Each row was made from one walk, in order. Every step used is in the known rows, and no mark comes twice. Write each row's walk.
(in the rows, 128 means zero)
Known rows
nodaroz/riko: [163 119 122  92 139 158  88 112 115 132 138 127 141 114 144 105 134 112
 124 117 119 123 124 173 145 131 101 142 120 112 149  93 130  63 102 103
 145 126 100 115 172 145 123 147  81 105 113]
zame/buda: [164 123 131  77 142 152 102 116 127 131 132 115  96 130 153 108 136 122
 109 113 122 136 118 182 135 125  99 168 115 132  70  69 139  58  76  86
 155 114 102 117 116 149 118 152  77 117  93]
nodaroz/lapaz/pani/mesi: [162 141 126 133 124 160 108  69 123 134 134 127 104 126 124  96 142 117
 136  81 113 118 105 180 151 128  90 133 138 105 145 135 180  62  76  97
 155 135 106  90 160 156 124 150  98 126  91]
lapaz/bozi/buda/nodaroz: [157 116 121  89 145 148  83 105 138 142 143 130 145 136 136 114 126 120
 110 113 112 131  92 197 147 114 126 171 128 102 133  94 111  51  90  83
 128 127  98 124  93 145 128 143  79 126 121]
nodaroz/buda: [161 123 125  95 137 155 113 104 123 141 138 117 118 121 146 102 132 115
 128 116 117 120 115 175 136 130 102 147 123 113  63  87 181  64 101  95
 154 113 104 116 167 147 125 149  80  97  95]
mesi/pani/lapaz/bozi: [166 151 144  94 118 150 107 102 135 137 116 119 159  97 124 110 160 131
 116 123 122 123  77 186 151 110 104 144 121 112 102 124 171  40 104  91
 138 149 109 100 190 150 130 130 103 149 114]
zabu/riko: [156 119 121 111 135 156  77 122 118 132 137 127 158 124 155  92 139 115
 117 112 124 134 139 176 134 131 100 139 116 115 103  94 159  53  99  97
 131 121 123 117 161 141 120 155  85 112 116]
buda/zabu/riko/nodaroz/lapaz/pani/mesi: [145 128 100 171 128 158  67 123 109 139 139 112 211 140 149  82 138 100
 141  74 123 118 148 179 149 138 104 130 141  96 205 143 199  55  90 130
 138 126 121 100  92 152 127 152  93 137 123]
zapulo/buda/nodaroz/lapaz/mutove: [159 136 130 122 148 165  85  82 138 134 143 141  99 139 140  94 124 112
 117 106 126 128  88 187 151 125 118 164 106 106 161 131  76  61  77  87
 155 133  88 126  59 144 118 138  83 102  92]
riko/zabu/buda/nodaroz/lapaz/bozi: [141 124 106 181 139 138  96 118 128 133 139  96 159 134 165 106 116 110
 134 119 108 117 107 169 150 132 134 140 115 102 113 114 104  62 110 109
 148  85 125 126 106 140 132 141  77 152 106]
nodaroz/buda/bozi: [157 119 112 101 141 147 113 104 125 142 148 107  91 136 150 108 123 113
 122 100 117 125 117 172 137 130 115 145 129 106  56  85 179  64 108  71
 161 108 103 123 103 149 125 154  75 101  91]
pani/lapaz/mutove/buda/zabu/riko/nodaroz: [138 125 129 116 133 161  86 151 127 143 126 142 252 131 170  70 140 110
 126 138 155 121 123 181 128 124 118 154 121 130 161 165  88  51 103 119
 117 147 111 108  62 141 122 125  84 129 142]
mesi/pani/lapaz/mutove/buda/zabu/riko: [146 136 147  92 118 164 105 150 136 144 123 151 216 135 151  74 149 114
 126 114 153 128 103 179 131 116 113 150 121 122 121 176 113  40  96  99
 122 151 124  96  61 142 119 121 101 128 134]
mutove/lapaz: [163 124 124  99 135 154 109 104 127 126 133 135 100 129 138  99 134 124
 112 119 111 132  85 172 128 126 101 145 132 120  95 111 103  65 106  79
 142 134 115 110 171 148 109 145  84 114 106]
buda/zapulo: [167 123 123  54 149 152 123  94 126 128 151 127 104 137 149  96 131 115
 102 110 117 131 114 177 134 128  97 140 124 112  83  85 136  62 103  79
 113 131 111 125 111 147 126 161  81 108  98]
buda/nodaroz/riko: [159 116 125  81 147 152  71 124 115 130 145 122 153 126 146 106 127 114
 113 109 109 127 120 177 145 132 116 144 121 108 190  90 133  63 115 103
 148 109 104 128 115 148 123 152  76 104 117]
pani/lapaz/mutove/buda/zapulo: [156 136 150  46 138 162 150  87 142 136 134 158 148 135 153  84 136 121
 112 141 142 118  87 180 130 115 110 151 122 134 100 151  60  64 101  82
 115 157  95 110  71 151 124 127  86 115 115]
nodaroz/buda/zapulo: [161 119 121  69 148 151 139  92 125 139 149 118 112 135 154 102 123 111
 116 116 113 120 120 174 134 131 105 143 131 106  63  88 177  68 112  88
 130 120 104 128 110 151 130 155  77  95  98]
mutove/lapaz/bozi/buda: [156 115 119 114 133 149 108  96 141 141 128 149 133 129 129 108 127 120
 123 123 110 129  71 186 139 110 115 174 138 107 104 115  85  60  90  76
 132 151 104 107 147 147 116 132  84 128 125]
bozi/buda/nodaroz/riko/zabu: [151 103 116 102 143 159  79 148 112 132 144 122 202 129 150  98 119 106
 128 100 109 132 151 180 144 132 120 169 140  97 172  92 122  54 119 118
 137 107 115 131  88 138 130 142  71 121 130]
buda/zabu/riko: [151 116 108 104 139 151  74 149 119 135 141 120 164 139 156  90 131 103
 115 105 127 135 137 175 136 132 105 138 121 111 115  98 146  49  93 102
 125 119 119 118  97 141 119 165  79 112 121]
pani/lapaz: [166 144 139  84 129 158 108 107 126 134 125 117 132 102 135 104 148 123
 113 139 123 133 102 183 141 123  96 144 117 123 106 104 141  49 104  90
 145 140 108 113 172 145 125 145  87 125 101]
zame/buda/bozi: [160 118 121  86 146 141 102 116 128 133 143 101  75 146 159 112 128 119
 105  94 121 140 123 179 139 126 111 167 117 131  71  69 133  60  82  63
 165 110 103 124  52 151 118 159  72 119  90]
mesi/pani/lapaz/mutove: [162 150 149  74 121 166 119 107 140 143 118 140 153 103 125  83 161 132
 125 113 143 126  84 188 146 114  94 147 119 112  99 154 172  41 107  92
 140 147 100  98 182 153 126 132 105 139 112]
nodaroz/lapaz/mutove: [156 137 123 131 142 162 106  77 138 140 135 144  88 121 140  88 135 115
 139 120 137 127  95 176 148 126 101 144 107 110 119 133 156  66  78  90
 157 129  88 105 173 152 123 147  83 118  93]
nodaroz/riko/zabu/buda/bozi: [140 104  98 140 140 146 110 151 109 133 141  98 174 128 169  92 115 102
 137  93 117 120 155 158 141 139 120 133 127 103  98  95  89  62 128  98
 151  85 129 125  86 133 130 148  75 124 115]
mesi/pani/lapaz: [167 151 147  79 118 159 107 116 125 133 120 114 137 102 127 105 163 131
 115 108 123 137  97 187 140 121  94 143 125 116 100 119 175  39 110  88
 144 143 117 108 177 146 123 134 100 134 100]
lapaz/pani: [163 125 123  76 134 159 106  87 124 131 139 137 132 129 134  90 138 122
 121  95 115 116 112 183 141 125  92 130 140 115 104 108 133  59  89  90
 135 130 113 102 162 154 127 148  92 114 107]
riko/zabu/buda: [145 116 116 124 135 155 121 140 118 128 133 103 161 121 163  81 128 115
 132 106 123 124 135 167 131 137 101 137 124 114  38 101  95  54 114 104
 133  89 136 118 147 133 127 151  83 127 108]
pani/lapaz/mutove/buda: [157 139 155  74 128 166 130  98 141 139 120 159 148 120 147  87 146 126
 123 145 146 119  79 181 131 113 105 157 120 138 103 154  66  58  95  89
 134 150  96  98 133 148 120 122  89 115 109]
pani/mesi: [169 133 137  75 126 156 104 106 123 131 137 120 120 115 131  91 146 124
 113  94 123 128 102 183 139 127  91 141 124 114 100 101 154  54  93  91
 140 126 102  99 164 149 122 159  93 113 101]
zapulo/buda/nodaroz/lapaz: [161 137 130 119 148 157  78  92 124 129 148 108  84 140 146 113 127 113
 106 105 106 137 102 184 149 131 118 163 117 107 158  96  82  60  81  83
 162 129 107 136  59 137 115 143  78 100  81]
riko/nodaroz/lapaz/bozi: [157 134 113 167 139 145  77  81 127 137 134 102 136 114 148 114 139 115
 135 130 118 121 104 178 153 130 113 145 119 105 157 105 162  69  84 111
 154 130  95 115 190 152 133 142  81 144 104]
riko/zabu: [162 121 126 100 139 154 100 124 118 122 135 114 147 116 148  86 136 113
 124 115 120 126 134 171 134 134  97 141 125 116  63  94 144  55 110 105
 133 111 124 114 174 146 128 158  82 122 104]

Write each row's walk
[134 121 102 164 140 153 104 114 117 130 142 106 163 148 160  90 117 110
 140  90 105 117 131 170 141 137 119 127 138 100 125 130 109  60 109 109
 148  82 141 122  81 143 131 140  83 142 103]  riko/zabu/buda/nodaroz/lapaz/pani
[142 121 110 191 139 139  65 126 124 137 140 111 199 147 176 107 128  99
 135 129 127 123 121 169 136 131 130 151 121 115 186 120 107  67  77 120
 136 134 120 113  75 141 126 125  74 130 124]  mutove/buda/zabu/riko/nodaroz/lapaz/bozi
[143 123  94 198 142 139  55 126 123 141 143 102 197 133 162 102 130  98
 137 123 126 123 129 176 152 132 123 141 114  99 185 114 174  60  85 125
 137 126 111 119 113 144 130 148  76 144 122]  buda/zabu/riko/nodaroz/lapaz/bozi
[141 105  95 142 141 148  61 148 125 150 136 118 241 134 157  93 128 103
 128 110 129 130 141 191 142 123 121 168 128  97 159 103 139  46  88 116
 111 136 110 121  80 138 131 142  78 141 145]  lapaz/bozi/buda/zabu/riko/nodaroz
[159 139 123 116 131 155  91  80 123 131 146 120 117 139 129 100 137 119
 122  78 106 121  99 185 151 128 107 133 138 100 182 137 171  62  87  99
 153 120 109 104 104 158 125 149  95 127  98]  buda/nodaroz/lapaz/pani/mesi
[151 119 115  78 147 151 141 110 125 138 151 112 124 138 162  93 125 118
 108 103 119 130 118 174 131 130 102 132 119 111  63  92  86  60 108  77
 115 106 118 128  84 137 125 155  82 112  99]  zabu/buda/zapulo
[158 121 114  90 142 150 113 129 124 144 143 115 125 134 151 103 124 102
 128 109 123 120 110 172 138 131 108 147 129 108  75  92 174  61  98  96
 149 108 102 117 102 147 127 155  76  98 102]  nodaroz/buda/zabu
[150 101 112 115 144 148  72 136 123 136 138 124 223 123 146 107 116 101
 132 112 106 117 133 184 153 123 133 173 137  93 172 100 114  56 117 120
 138 116 109 124 100 143 136 140  75 135 140]  lapaz/bozi/buda/nodaroz/riko/zabu
[161 137 125 138 148 146  71  79 135 130 146 115 107 137 139 122 124 109
 111 117 104 122  84 185 159 122 131 164 109 104 159  98  79  62  75  88
 154 136  95 130  68 141 121 139  79 114  91]  zapulo/buda/nodaroz/lapaz/bozi
[159 120 123  74 146 146 102 141 127 135 137 109 105 148 158 105 127 108
 108 106 126 135 116 178 138 127 104 167 115 131  83  75 133  55  69  88
 151 111 105 118  51 150 120 162  73 119  96]  zame/buda/zabu
[158 121 120  94 134 155 115  86 126 128 132 145 125 140 130  92 132 122
 120 101 107 117  87 175 132 123  97 135 154 116 113 134 102  66 102  84
 136 140 121  99 163 154 113 137  93 119 114]  mutove/lapaz/pani
[158 116 120  54 148 158 128  98 130 141 149 131 115 138 144  97 127 114
 104 103 118 143 123 189 135 121 101 165 132 102  88  85 115  54  90  75
 108 142 105 126  81 144 126 151  79 108 108]  bozi/buda/zapulo
[142 108 111 136 138 156 108 149 108 132 133 111 199 113 166  86 124 106
 142 111 119 116 149 161 136 140 108 135 123 107 105 100  95  61 125 117
 144  89 128 117 146 133 130 148  80 124 119]  nodaroz/riko/zabu/buda
[153 137 146  64 131 161 125 122 141 139 128 152 155 132 150  82 137 112
 122 139 150 120  76 179 132 115 110 154 121 135 108 153  58  55  89  90
 129 149 102  98  65 148 121 128  85 116 115]  pani/lapaz/mutove/buda/zabu
[145 107 105 102 134 158  81 154 123 145 143 135 171 143 154  90 124 101
 122  98 128 146 140 187 137 127 108 163 130 100 118  95 133  43  83  96
 116 126 120 120  63 134 121 151  78 117 126]  bozi/buda/zabu/riko
[151 127 111 175 139 150  80  84 131 148 133 109 145 118 144 114 133 115
 143 123 118 133 109 192 154 122 117 174 124  94 166 101 145  61  77 105
 148 141  92 117 156 141 132 132  78 139 111]  riko/nodaroz/lapaz/bozi/buda
[154 119 105 111 145 149  97 135 116 144 141  97 166 135 158  94 128 105
 130 111 124 121 123 175 135 137 111 147 131 105 108  93 182  61 108 112
 147 109 102 122 106 145 130 155  73 107 110]  riko/nodaroz/buda/zabu
[161 128 127  87 120 159 118  88 125 128 128 141 135 132 120  83 141 125
 120  83 107 112  82 178 133 122  92 133 153 112 127 148 124  62 103  88
 135 143 116  84 158 159 115 140 104 121 118]  mutove/lapaz/pani/mesi
[145 117 106 111 142 145 119 120 124 140 150 103 100 139 159  96 124 119
 116  91 121 136 114 171 134 130 113 133 119 111  63  90  79  57 105  61
 146  98 119 123  81 136 121 154  81 117  94]  zabu/buda/bozi
[148 129 125 141 146 158 101 110 131 143 137 130 139 147 165  83 130 106
 139 118 146 127  98 171 133 130 119 153 126 119 164 147  87  72  74 105
 146 132  98 107  74 146 124 128  77 111 106]  riko/nodaroz/lapaz/mutove/buda/zabu
[141 105  98 121 142 158  62 161 114 146 143 117 216 139 159  82 131 103
 125  98 130 147 158 189 134 133 110 167 133  99 156  97 144  43  91 111
 117 126 120 126  68 134 127 147  75 124 135]  bozi/buda/zabu/riko/nodaroz
[153 108 119  80 142 158  74 129 118 142 146 132 159 130 142 108 123 113
 116  99 111 138 127 189 145 125 122 170 134  98 193  88 121  56 104  94
 141 118 103 130  80 140 123 143  74 104 123]  bozi/buda/nodaroz/riko
[141 110 122 115 143 159  82 145 125 142 135 142 224 149 176  65 131 107
 128 115 152 121 130 174 125 130 115 150 125 121 153 145  86  60  93 114
 115 129 112 110  59 143 120 131  82 110 137]  lapaz/mutove/buda/zabu/riko/nodaroz
[142 105 106 106 142 152 134 138 110 131 146 108 198 132 173  86 116 101
 127 105 115 114 158 159 137 140 109 131 125 102  93 103  90  65 132 113
 119  97 134 129  87 135 132 150  78 122 120]  nodaroz/riko/zabu/buda/zapulo
[147 127 101 196 144 147  49 122 122 136 144 105 198 133 161 105 128  92
 129 116 121 120 130 181 154 131 124 161 114 101 185 115 101  57  75 120
 138 145 110 125  54 132 124 142  79 130 117]  zapulo/buda/zabu/riko/nodaroz/lapaz/bozi
[142 114 112 111 142 149 101 149 118 127 142  95 170 136 166  86 122 118
 117 103 113 126 130 172 131 138 117 136 126 110  83  99  89  52 124 104
 133  77 134 132  90 135 126 151  78 125 110]  riko/zabu/buda/nodaroz
[160 120 132  69 148 148  86 125 127 130 143 109 111 145 156 110 129 124
  97 106 113 137 114 186 136 127 115 170 114 130 117  71 135  57  86  86
 153  98 101 132  58 152 117 160  72 117  98]  zame/buda/nodaroz
[165 142 136 105 127 147 100  96 137 135 127 122 156  97 134 114 147 123
 119 151 122 117  81 186 151 112 107 145 117 122  99 114 134  51 100  93
 137 146  99 106 184 150 129 140  87 142 113]  pani/lapaz/bozi
[143 111 111 108 145 154  89 137 114 139 149 113 170 128 161 101 121 116
 117 103 111 126 117 173 141 136 120 137 120 109 170  94  85  63 118  99
 149  89 113 133  87 133 122 148  76 107 119]  zabu/buda/nodaroz/riko
[149 123 146  92 134 164 102 137 125 128 123 147 235 123 159  84 129 110
 131 141 135 107 115 173 141 123 129 155 127 126 179 155  70  60 134 123
 139 127 110 113  80 149 128 119  79 126 136]  pani/lapaz/mutove/buda/nodaroz/riko/zabu
[149 107 139  94 144 160  99 134 125 128 136 150 209 141 165  77 119 108
 130 115 131 108 126 166 134 129 129 156 133 120 168 138  62  70 119 121
 137 106 110 114  79 148 125 128  77 106 134]  lapaz/mutove/buda/nodaroz/riko/zabu
[168 127 125  78 146 157  98 125 124 129 144 121 119 139 143  95 128 103
 104  96 123 131 105 181 139 127 103 158 119 115  94  93  55  51  77  82
 134 138 107 122  42 137 117 153  81  91  93]  zapulo/buda/zabu
[135 124 109 161 146 157 112 122 132 139 137 115 151 135 164  75 117 111
 141 111 131 122 118 170 144 134 125 139 112 101 113 145 108  62 109 110
 147  82 117 123  95 141 128 144  79 140 106]  riko/zabu/buda/nodaroz/lapaz/mutove
[157 131 140 119 143 151  90  94 127 130 146 113  83 152 159 116 127 119
 114 116 111 138  96 171 134 130 126 154 124 121 158 104  82  72  84  84
 157 119 116 124  82 143 115 132  75 103  86]  mutove/buda/nodaroz/lapaz
[157 133 119 138 147 138  74  84 135 133 143 112 104 133 144 120 128 116
 120 125 107 125  84 180 155 123 125 146 113 104 162 104 149  66  87  93
 153 119 100 122 126 153 126 151  77 133  97]  buda/nodaroz/lapaz/bozi
[137 119 121 150 143 159 100  93 129 139 144 141 183 150 180  75 129 110
 131 121 141 125 140 173 129 133 120 151 121 113 173 146 106  75  95 111
 119 138 111 120  67 145 123 124  81 112 119]  zabu/riko/nodaroz/lapaz/mutove/buda/zapulo
[165 130 131  73 125 161 111  89 123 133 135 131 141 120 123  84 146 123
 122  78 117 112 106 186 143 123  85 134 145 112 115 126 160  54  89  93
 134 129 109  88 154 157 126 152 103 119 111]  lapaz/pani/mesi
[148 113 106 113 139 153  89 149 118 143 145 119 173 137 161  98 123  96
 130 112 124 123 138 172 136 136 111 143 123 105  88  98 192  57 105 108
 138 107 118 119  93 145 124 155  75 104 119]  nodaroz/buda/zabu/riko
[154 129 120 155 135 148  94  77 140 145 133 130 102 122 138 120 130 110
 139 125 116 133  92 187 157 117 116 172 120  99 123 100 128  59  66  86
 152 142  95 111 150 145 128 136  79 136  98]  nodaroz/lapaz/bozi/buda
[146 112 110  94 142 150 142 127 118 128 148 108 159 139 169  80 120 110
 121 103 119 124 140 166 129 136 106 133 125 109  38  97  92  58 123  95
 108  96 134 128  88 137 132 156  80 126 107]  riko/zabu/buda/zapulo
[146 111 120 119 141 152  68 157 113 134 141 114 208 150 178  85 132 109
 115 110 133 132 143 171 121 136 116 148 130 124 150 107  88  60  96 111
 122 124 129 118  59 135 120 141  78 107 128]  mutove/buda/zabu/riko/nodaroz
